Each row comes from the steps of one walk. Every step used is in the known rows, and no mark comes twice. Write the walk behind each row, first mark first.
(in the rows, 128 means zero)
Known rows:
fabuluf > kovos > nezup > zusofaz > vipesa: [103 110 140 139 104 123 129 134 172 181 105 144 113 108 120 140 169 162
 149 139 125 172 179 151 121]
zinisal > vipesa: [ 91 112 146 135 166 139 135 147 141 135 106 153 201  67  98 152 144 110
 144 127 128 154 124 125 116]
zinisal > vipesa > zusofaz > fabuluf: [ 76 164 172 135 158 150 132 135 106 135  94 152 188 102 112 161 154 108
 151 136 132 154 110 124 123]
tanu > nezup > zusofaz > vipesa > zinisal > sife: [132  77 198 156 115 102 134 106 194 190 141 130 137  70  83 151  77 140
 115  84 123 106 160 174 123]
kovos > vemob > zusofaz > vipesa > zinisal > sife: [127 102 183 164 116  90 131 161 145 196 108 157 152 106 115 161  91 123
 149 101 111 133 148 199 116]
nezup > zusofaz > vipesa: [102  95 154 158 102 111 125 144 152 160  87 152 151  76  88 145 157 145
 154 122 140 130 152 129 127]
vemob > kovos > nezup > zusofaz > vipesa > zinisal: [ 94  66 149 135  78  92 126 141 163 191 131 134 121 126  86 124 131 109
 157 126 137 142 131 181 132]
vemob > kovos > nezup: [ 72 100 122 104 135  96 123 151 130 165 111 134 159 105  96 117 165 102
 172 154 149 189 105 147 121]
fabuluf > zinisal: [ 97 114 125 141 176 111 130 152 128 168  93 143 194  45 105 147 161 138
 150 127 122 165 121 103  96]
sife > zinisal > vipesa: [ 97 124 163 136 176 151 135 147 143 129 121 137 209  35 104 148 136 105
 134 119 132 158 146 161 108]
zinisal > vipesa > zusofaz > fabuluf > kovos > nezup: [ 77 177 157 115 160 158 138 125 125 156 112 143 149 133 142 156 164 124
 143 157 117 195 136 146 117]
sife > zinisal > vipesa > zusofaz: [ 89 139 173 153 189 177 142 131 127 118 124 144 210  39 104 162 135 109
 134 124 129 162 146 155 119]
fabuluf > zinisal > vipesa > zusofaz: [ 95 133 144 156 204 167 138 137 114 139 117 141 221  52 107 169 141 116
 140 127 112 161 109 110 107]
kovos > vemob > zusofaz: [104 118 140 125 145  99 116 177 113 159  71 160 167 107 106 152 166 101
 173 145 139 172 144 154 122]
zusofaz > vipesa > zinisal: [ 98  89 162 169 116 109 155 133 159 178 110 162 159  70  97 156 119 133
 145 112 116 130 136 135 118]
vemob > zusofaz > vipesa: [ 84  94 139 164 108  84 135 158 133 170  83 159 167  81  93 138 139 118
 186 141 133 155 133 135 124]
kovos > vemob > zusofaz > fabuluf > zinisal: [103 154 138 116 144  81 102 184  84 184  63 143 168 119 123 149 170  97
 175 146 129 172 115 145  98]
nezup > zusofaz > vipesa > zinisal: [111  75 164 164  98 106 137 140 170 178 108 156 138  87  91 151 131 143
 140 103 127 113 155 149 127]
vipesa > zinisal > sife: [112 104 176 144 158  97 139 140 165 183 126 152 171  67 111 147 106 158
 123  88 120 134 134 164 108]
nezup > zusofaz: [101 101 146 130 136 107 116 153 150 153  86 152 158  81  90 138 176 143
 148 124 151 147 153 131 124]
zusofaz > fabuluf: [ 79 148 157 119 130  94 124 150 119 164  72 155 160  95 112 138 174 131
 160 137 143 156 119 118 114]
zusofaz > fabuluf > kovos: [ 87 173 145 112 141 103 134 155 127 175  74 157 137 109 141 147 187 148
 153 147 129 175 135 116 104]
fabuluf > kovos > nezup > zusofaz: [102 116 129 111 136 116 118 144 171 173 105 142 118 113 122 134 185 162
 142 144 135 187 178 151 121]

Which walk is each row?
[108 215 185 122 179 190 128 151  96 140  98 143 166 108 155 184 166 100
 129 148 115 181 159 173 106] => sife > zinisal > vipesa > zusofaz > fabuluf > kovos > vemob
[ 93 151 154 110 123  83 106 180  95 170  58 158 150 134 118 148 176  97
 180 150 142 167 130 156 118] => kovos > vemob > zusofaz > fabuluf
[111  87 161 146 112 113 128 119 169 160 102 138 140  67  71 146 136 121
 147 128 140 132 158 124 133] => tanu > nezup > zusofaz > vipesa
[ 99 158 153 108 121  98 114 156 139 176  71 149 118 128 132 142 195 157
 147 142 140 158 158 130 114] => nezup > zusofaz > fabuluf > kovos
[ 96 152 146 126 166 124 118 153 111 159  95 133 207  75 117 150 149 105
 146 127 119 152 100 116  92] => zusofaz > fabuluf > zinisal > vipesa
[108  88 153 118 144 109 121 125 162 152 101 134 149  72  73 139 152 120
 141 132 148 146 158 126 130] => tanu > nezup > zusofaz
[ 79 176 187 137 167 159 132 134 104 129 109 139 194  70 118 157 144 104
 141 130 135 158 131 158 117] => sife > zinisal > vipesa > zusofaz > fabuluf
[112  91 152 145  98 117 140 127 191 199 127 148 102 119 123 147 139 162
 132 123 111 154 181 171 121] => fabuluf > kovos > nezup > zusofaz > vipesa > zinisal
[111 137 137 147 123 114 135 170 127 178  75 162 136 120 131 166 162 118
 172 156 114 180 160 151 114] => fabuluf > kovos > vemob > zusofaz > vipesa
[114 124 150 143 184 101 124 148 136 180 112 135 198  40 117 145 133 158
 134 101 119 155 119 131  88] => fabuluf > zinisal > sife
[111 155 149 116 158 115 102 182  87 163  82 138 196 120 125 157 149  68
 166 142 120 162 113 155  97] => kovos > vemob > zusofaz > fabuluf > zinisal > vipesa
[ 79 124 141  85  95  75  95 157 120 175  92 127 121 153 102 106 186 107
 174 151 166 169 114 163 125] => vemob > kovos > nezup > zusofaz > fabuluf
[ 75 152 134 100 119  74 121 161 134 194  85 145 122 147 138 124 175 131
 178 167 131 203 145 157 115] => vemob > zusofaz > fabuluf > kovos > nezup
[108  89 177 174 112  71 142 148 162 200 120 151 164  87 106 143  81 143
 154  96 114 128 136 182 116] => vemob > zusofaz > vipesa > zinisal > sife
[ 79 160 139 113 127  71 128 173 123 183  68 154 137 133 137 138 176 131
 178 159 132 181 136 136 112] => vemob > zusofaz > fabuluf > kovos
[ 79 162 140  99 132 107 128 142 140 185  89 146 119 125 143 134 185 146
 153 156 126 198 143 138 107] => zusofaz > fabuluf > kovos > nezup
[106  69 160 152  91 108 129 126 180 188 126 147 125 100  95 138 128 143
 140 110 125 134 164 172 130] => kovos > nezup > zusofaz > vipesa > zinisal
[ 80 191 174 116 169 173 136 124 127 151 127 131 156 100 147 154 155 120
 134 148 119 199 157 179 111] => sife > zinisal > vipesa > zusofaz > fabuluf > kovos > nezup
[119 120 153 155 116 111 146 167 147 197  95 168 126 128 132 173 132 118
 155 138 101 162 165 171 114] => fabuluf > kovos > vemob > zusofaz > vipesa > zinisal
[ 72 179 150 115 149 132 137 128 124 176  96 150 125 129 142 149 187 153
 153 161 124 202 143 134 118] => vipesa > zusofaz > fabuluf > kovos > nezup
[107 189 152 103 146 123 124 164 113 174  61 159 131 130 147 166 196 126
 146 154 126 179 146 135 104] => zusofaz > fabuluf > kovos > vemob
